What can hang from each mark:
lelib: febe
gupag: deva dogopon tazep
febe: dogopon gagem
deva: ladeb
dogopon: gupag ladeb
ladeb: deva dogopon suro
gagem: suro
tazep: gagem

Each row was made from one small tree. The marks that hang from a mark follow it in brackets, in alphabetical order. Every link used is in the known rows. Write each row's tree.
Known rows:
gupag{deva{ladeb} dogopon tazep}: [-1.18  2.59  0.46  1.34 -2.00 -1.08 -0.50  0.10  1.47  1.58  1.40 -0.57
 -0.12 -0.19  0.56 -2.10 -4.43 -1.06  2.14  3.15 -0.39  0.82  4.46]
dogopon{gupag ladeb{deva}}: [-0.43  0.76  0.24  0.49 -0.56 -0.10 -6.50  1.59  1.59  2.73  1.05 -1.28
  0.00  2.53 -1.50  0.96  2.14 -2.16  1.34  0.60  1.38  1.80 -1.54]
tazep{gagem}: [ 0.31  1.67 -0.48  0.11 -1.39  0.59  1.93  0.78  1.14 -2.15  1.33 -0.35
  1.75  0.46 -1.39  0.21 -1.76  0.02  0.82  0.68 -0.25  0.08  1.07]
lelib{febe{dogopon{ladeb} gagem}}: [-0.20  0.07 -0.83  0.99 -1.14 -3.07  0.08  0.59  0.71 -0.61  1.35 -1.81
 -0.32  2.34 -0.47 -0.39  1.65 -0.66  1.89  2.00 -1.40 -0.15 -1.77]
gupag{deva{ladeb{dogopon suro}} tazep}: [-0.49  2.33  0.82  1.94 -1.82 -0.77 -0.13  1.40  1.91  2.69  2.07 -0.47
  0.20  0.32 -0.23 -0.65 -1.94 -1.55  2.28  2.53 -0.19  1.91  2.99]
dogopon{gupag{deva tazep}}: [-0.31  1.30  0.02  0.57 -0.55 -0.18 -5.26  0.79 -0.18  1.55  1.76  0.24
 -0.66  0.61 -1.35  0.59 -2.35 -1.10  0.69  3.28  1.21  1.83  1.58]
gupag{deva{ladeb{suro}} dogopon}: [-0.86  2.21  0.67  1.42 -2.48 -0.96  0.60  0.90  2.40  2.86  1.04 -0.78
  0.70 -0.19  0.67 -0.30 -2.03 -1.25  2.38  0.82 -0.72  0.71  2.73]
ladeb{dogopon{gupag}}: [ 0.08  0.80  1.06  0.25 -0.43 -0.03 -3.91  1.65  0.43  0.73  0.60 -0.59
 -0.49  2.24 -1.85  1.80  1.52 -0.75  0.71  0.69 -1.92  0.68 -0.24]
gupag{tazep{gagem{suro}}}: [ 0.07  2.70 -0.37  1.40 -1.32  0.08  1.82  0.40  0.89 -1.21  1.36 -0.17
  1.96  0.57 -0.47  0.02 -2.93  0.40  2.10  3.51  1.26  1.55  2.74]
ladeb{dogopon{gupag{tazep}} suro}: [ 0.62  2.49  0.89  1.47  0.11 -0.16 -2.80  2.30  0.32  3.25  1.15 -0.68
  0.14  3.14 -0.79  2.26  1.21 -1.30  1.17  3.54 -0.83  1.87  0.56]
ladeb{deva dogopon{gupag{tazep}} suro}: [ 0.59  2.74  0.81  1.82  0.13 -1.36 -5.97  2.08  1.25  5.64  0.96 -1.41
 -0.19  3.55 -0.36  2.32  1.15 -1.99  0.19  3.86  0.35  4.09  0.60]
febe{dogopon{ladeb}}: [-0.65 -0.91 -0.07 -0.16 -1.03 -0.04 -1.78  1.02  1.17  0.15 -0.29 -1.71
  0.92  2.53 -0.76  0.24  0.70 -0.04  2.11  1.50 -0.47 -0.86 -0.30]
lelib{febe}: [-0.57  2.02 -0.76  0.78 -1.15 -2.37 -0.21  0.64  0.68 -0.41  1.08 -0.33
  0.12  0.33 -1.10  0.04  1.54 -0.48  1.10 -0.05 -1.69  0.31 -1.27]
gupag{tazep}: [-0.60  1.51 -0.69  0.56 -0.66  0.03 -0.93  0.36  0.60 -0.22  0.41 -0.36
 -0.01  0.67 -0.70 -0.41 -1.92 -0.31  0.56  2.93  0.23  1.15  2.11]
lelib{febe{dogopon{gupag{deva tazep}}}}: [-0.31  1.37 -0.35  0.74 -0.50 -3.00 -3.25  0.67 -0.62  0.92  1.50 -0.52
 -0.31  1.76 -0.85  0.08 -0.48 -0.33  1.17  3.01 -0.85  0.41 -0.51]
lelib{febe{dogopon{gupag{tazep}} gagem}}: [ 0.26  0.71 -0.98  1.03 -0.30 -3.17 -1.14  0.43 -0.39 -0.35  1.22 -1.25
 -1.08  2.58 -0.59 -0.02  0.02 -0.32  0.36  3.31 -0.89  0.44 -0.80]
dogopon{gupag ladeb{deva suro}}: [-0.02  1.59  0.19  1.22 -0.41 -0.16 -5.48  2.26  1.92  4.57  1.25 -1.36
  0.69  3.04 -0.79  2.01  2.87 -2.48  1.68  1.30  1.89  2.37 -1.77]
ladeb{suro}: [-0.10  1.53 -0.50  0.99 -1.01  0.10  0.57  1.49  1.65  2.08  0.09 -0.60
  1.19  0.95 -0.29  1.86  0.84 -0.59  1.00  0.94  0.18  1.23  0.27]
deva{ladeb{dogopon{gupag} suro}}: [ 0.02  1.82  1.22  1.42 -1.51  0.18  1.64  2.67  2.69  2.08  0.64 -0.94
  0.56  1.86 -0.80  1.16  2.67 -1.24  1.57 -1.72 -1.55  0.06 -0.01]
deva{ladeb{dogopon{gupag{tazep}} suro}}: [ 0.02  2.33  1.10  1.66 -1.12  0.10  1.60  2.49  2.29  2.16  0.88 -0.87
  0.43  2.07 -0.58  0.59  1.67 -1.33  1.55 -0.26 -1.21  0.41  0.86]
deva{ladeb{dogopon{gupag}}}: [-0.33  0.98  1.21  0.72 -1.67  0.21  0.60  2.00  2.37  0.22  0.50 -0.87
 -0.10  1.31 -1.45  0.08  2.04 -0.91  1.16 -2.48 -2.23 -0.46  0.22]
gupag{deva}: [-0.81  0.31 -0.20  0.32 -1.86 -0.49 -3.17  0.43  1.10  0.99  1.30 -0.07
  0.04 -0.89 -1.12  0.45 -1.83 -0.81  1.14  0.99  0.08  1.60  1.35]
tazep{gagem{suro}}: [ 0.23  1.99 -0.12  1.08 -1.97  0.21  2.65  0.75  1.68 -1.55  1.12 -0.18
  2.71  0.12 -0.77  1.20 -1.39  0.70  2.46  0.73  0.76  0.99  1.26]
ladeb{deva dogopon{gupag} suro}: [ 0.59  2.08  0.95  1.52 -0.20 -1.24 -5.90  2.30  1.72  5.61  0.64 -1.38
  0.01  3.36 -0.62  2.95  2.36 -1.91  0.18  1.91 -0.14  3.72 -0.45]
ladeb{deva dogopon suro}: [ 0.28  1.99  0.64  1.63 -0.81 -1.51 -3.85  1.84  2.31  4.93  0.37 -1.63
  0.41  2.44 -0.16  2.20  1.78 -1.61  0.50  1.88 -0.60  3.81  0.25]

Write each row's tree:
[-0.01  1.39  0.21  0.90 -0.42  0.67 -2.92  2.37  1.15  2.72  1.40 -0.81
  0.99  2.68 -1.08  2.05  2.86 -1.93  2.37  1.13  1.03  0.50 -1.75]
dogopon{gupag ladeb{suro}}
[-0.99  2.70  0.02  1.15 -0.66 -1.10 -3.89  0.17  1.11  2.34  0.67 -1.67
  0.09  2.34  0.57 -1.30 -1.92 -1.51  2.06  5.06  0.42  1.74  2.55]
gupag{dogopon{ladeb{deva}} tazep}
[-0.18  2.07  0.42  1.52 -0.44  0.04 -4.89  1.97  0.42  3.79  2.81 -0.42
  0.50  2.10 -0.85  1.12 -0.22 -2.55  2.95  4.29  2.18  1.87  0.20]
dogopon{gupag{deva tazep} ladeb{suro}}
[-0.39  1.48  1.11  1.00 -1.32  0.14  0.53  1.83  2.03  0.23  0.67 -0.81
 -0.28  1.59 -1.24 -0.39  1.07 -0.96  1.18 -1.06 -1.78 -0.19  1.04]
deva{ladeb{dogopon{gupag{tazep}}}}
[ 0.44  1.74  1.23  1.33 -0.61 -0.53 -4.18  2.31  0.63  3.97  1.67 -0.44
  0.17  2.16 -1.07  2.92  1.18 -1.61  1.54  2.27 -0.89  2.06  0.06]
ladeb{dogopon{gupag{deva}} suro}
[-0.44  1.56  0.07  0.88 -0.08 -0.20 -6.63  1.34  1.04  2.85  1.48 -1.19
 -0.26  2.85 -1.17  0.16  0.65 -2.25  1.34  2.87  1.99  2.33 -0.24]
dogopon{gupag{tazep} ladeb{deva}}
[-0.20 -1.59 -0.17  1.29 -1.78 -1.08  0.31  0.56  1.86  0.12 -0.02 -2.24
  0.73  2.38  0.26  1.08  0.58  0.25  3.19  2.58  0.82  0.74  0.07]
febe{dogopon{ladeb} gagem{suro}}
[ 0.47  2.35  1.11  1.62 -0.27 -0.60 -4.25  2.12  0.21  4.04  1.97 -0.38
 -0.02  2.42 -0.78  2.28 -0.05 -1.72  1.62  4.13 -0.28  2.47  1.10]
ladeb{dogopon{gupag{deva tazep}} suro}
[-0.46  1.48 -0.15  1.33 -1.12 -0.53 -3.03  1.70  2.66  3.89  0.84 -1.69
  1.21  1.99 -0.26  1.03  2.18 -2.10  2.19  1.30  1.33  2.46 -0.82]
dogopon{ladeb{deva suro}}
[ 0.59  1.88  1.04  1.15 -0.23 -0.09 -2.63  2.48  0.74  3.11  0.76 -0.71
  0.35  2.90 -1.06  3.03  2.29 -1.22  1.15  1.59 -1.26  1.44 -0.49]
ladeb{dogopon{gupag} suro}
[-1.12  1.32  0.63  0.62 -1.85 -0.89 -3.98  0.32  1.04  1.97  1.67 -0.90
  0.33  0.58 -0.06 -0.38 -2.03 -1.59  3.28  2.93 -0.37  0.73  1.74]
gupag{deva dogopon{ladeb}}
[-0.62  3.33  0.02  1.71 -0.50 -1.09 -2.98  0.67  1.34  3.92  0.83 -1.72
  0.64  2.70  1.08 -0.49 -1.40 -1.83  2.31  5.70  0.83  2.29  2.42]
gupag{dogopon{ladeb{deva suro}} tazep}
[-0.18 -1.50 -0.24  1.53 -1.79 -1.79 -1.75  0.43  2.44  1.68 -0.11 -2.70
  0.50  2.71  0.50  1.08  0.54 -0.18  2.56  2.76  1.51  2.27  0.14]
febe{dogopon{ladeb{deva}} gagem{suro}}
[ 0.41 -0.84 -0.35  1.31 -0.80 -1.08 -1.23  0.38  0.56  0.43 -0.14 -1.53
 -0.23  2.79  0.12  1.57 -1.43  0.69  1.30  4.21  1.44  1.53  1.28]
febe{dogopon{gupag{tazep}} gagem{suro}}
[ 0.28  2.02  0.03  0.57 -0.67  0.10 -3.64  0.83 -0.29  0.36  2.67  0.27
  0.27  0.80 -1.56  0.30 -3.43 -1.09  0.84  3.62  1.32  1.57  1.89]
dogopon{gupag{deva tazep{gagem}}}
[-0.62  2.30  0.20  1.17 -1.12 -0.98 -2.90  0.99  2.04  3.76  0.32 -1.82
  0.95  2.37  0.67  0.54  0.40 -1.69  2.31  2.66  0.11  1.60  0.79]
gupag{dogopon{ladeb{deva suro}}}
[-0.79  1.66  0.82  1.40 -1.96 -0.76 -1.00  0.88  1.68  1.18  1.97 -0.44
 -0.36 -0.21 -0.73 -1.38 -2.47 -1.31  1.97  2.00 -0.73  1.43  3.22]
gupag{deva{ladeb{dogopon}} tazep}
[ 0.14  2.14  0.16  0.60 -0.25  0.97 -2.32  1.60  0.20 -0.28  2.54 -0.55
  0.97  2.61 -1.67 -0.04 -0.43 -1.63  2.30  3.22  1.25  0.23  0.12]
dogopon{gupag{tazep{gagem}} ladeb}
[-0.93  2.41  0.09  0.94 -1.21 -1.25 -3.53 -0.38  0.04  1.80  1.40 -0.43
 -0.32  0.20  0.29 -1.02 -5.13 -0.89  1.74  5.65  0.08  1.78  4.28]
gupag{deva dogopon tazep}
[-0.10 -1.92 -0.58  0.34 -1.17 -0.69 -0.42  0.57  1.34 -0.50  0.23 -2.41
 -0.20  2.77 -0.36  0.10  0.11 -0.44  1.55  2.51 -0.24 -0.11 -0.07]
febe{dogopon{ladeb} gagem}
[-0.07  0.35 -0.79  1.63 -1.53 -3.59  1.24  0.24  0.88 -0.33  0.57 -1.38
  0.16  1.48  0.09  0.77  0.97  0.57  2.04  1.83 -0.91  0.87 -0.87]
lelib{febe{dogopon gagem{suro}}}
[ 0.19 -1.12 -0.65  1.14 -1.03 -1.50 -1.62  0.98  2.20  2.55  0.27 -2.92
  0.15  3.45  0.38  0.86  0.71 -1.16  1.25  3.26  0.89  1.85 -0.29]
febe{dogopon{ladeb{deva suro}} gagem}
[ 0.58 -1.19 -0.34  0.79 -0.52 -0.48 -1.52  1.54  0.95  1.54  0.65 -2.24
 -0.03  4.01 -0.28  1.68  1.21 -1.03  1.51  3.14  0.59  0.33 -1.06]
febe{dogopon{gupag ladeb{suro}} gagem}
[-0.97  1.69  0.23  0.65 -1.23 -0.96 -3.55  0.46  1.83  2.18  0.21 -1.77
  0.46  1.96  0.18 -0.29 -0.16 -1.43  1.98  2.04 -0.29  1.17  0.90]
gupag{dogopon{ladeb{deva}}}
[ 0.42  1.97  1.15  0.78 -0.59 -0.32 -4.17  1.35 -0.23  0.70  2.51 -0.22
 -0.13  1.84 -1.78  0.78 -1.76 -1.17  1.27  3.54 -0.98  1.58  1.63]
ladeb{dogopon{gupag{deva tazep{gagem}}}}
[-0.39  0.92 -0.20  0.52 -0.46 -2.33 -2.55  1.28  0.03  0.40  1.14 -1.08
  0.32  2.77 -1.11  0.35  2.40 -0.60  1.98  1.18 -1.34 -0.77 -2.52]
lelib{febe{dogopon{gupag ladeb}}}
[-0.83  2.00  0.62  1.23 -1.74 -0.95 -3.05  0.85  1.27  3.44  1.74 -0.99
  0.93  1.00  0.41  0.42 -1.47 -1.86  3.62  3.54  0.07  1.22  1.57]
gupag{deva dogopon{ladeb{suro}}}
[-0.03  2.23  0.14  1.29  0.03  0.67 -3.07  2.14  0.58  2.79  1.75 -0.73
  0.77  3.05 -0.84  1.21  1.38 -2.05  2.49  3.49  1.71  0.99 -0.47]
dogopon{gupag{tazep} ladeb{suro}}
[-0.01  0.10 -1.14  0.84 -1.06 -3.29  0.62  0.25  0.50 -0.82  0.80 -1.50
 -0.61  1.75 -0.43 -0.03  0.57  0.00  0.66  1.71 -1.69  0.20 -1.01]
lelib{febe{dogopon gagem}}
[-0.69  2.18  0.02  1.80 -1.99 -0.45  0.65  1.09  2.05  2.37  1.82 -0.28
  0.50 -0.50 -0.03 -0.86 -2.57 -1.38  1.93  2.17  1.02  1.73  2.99]
gupag{deva{ladeb{suro}} tazep}
[ 0.44 -1.12 -0.75  0.36 -0.23 -0.79 -1.80  0.37 -0.03 -0.16  0.10 -1.72
 -1.21  3.16 -0.50  0.62 -1.80  0.00 -0.41  4.12  0.35  0.63  1.07]
febe{dogopon{gupag{tazep}} gagem}
[ 0.43 -1.82 -0.63  0.05 -0.60 -0.76 -1.73  0.59  0.43 -0.29 -0.16 -1.74
 -0.98  2.90 -0.73  1.28 -0.62  0.07 -0.38  2.23 -0.14  0.27  0.07]
febe{dogopon{gupag} gagem}
[-0.52  1.43  0.30  0.89 -1.16 -0.03 -2.65  1.13  0.95  1.32  1.74  0.05
 -0.49  0.37 -1.23 -0.26 -1.82 -1.29  0.97  1.27  0.80  1.10  1.73]
dogopon{gupag{deva{ladeb} tazep}}
[ 0.07  1.49  0.91  0.59 -0.12 -0.11 -4.16  1.46 -0.07  0.86  0.89 -0.53
 -0.70  2.47 -1.59  1.09  0.32 -0.87  0.74  2.53 -1.36  1.10  0.86]
ladeb{dogopon{gupag{tazep}}}
[-0.20  1.39 -0.88  1.94 -1.70 -3.11  1.47  0.27  1.21 -0.54  1.31 -0.74
 -0.06  0.32 -0.30  0.67  1.45 -0.20  1.96  0.82 -0.64  1.68 -0.99]
lelib{febe{gagem{suro}}}
[-0.41 -0.81  0.35 -0.02 -1.30 -0.41 -2.51  1.21  1.08  1.06  0.13 -0.91
  0.14  1.55 -1.03  0.59 -0.94 -0.06  0.84  0.40 -0.26 -0.42  0.58]
febe{dogopon{gupag{deva{ladeb}}}}
[-0.58  0.40  0.55  0.44 -1.12  0.23 -5.82  1.53  0.69  1.80  2.31 -0.36
  0.09  1.25 -1.78  0.92  0.69 -2.09  2.68  1.21  0.95  0.84 -0.89]
dogopon{gupag{deva} ladeb}
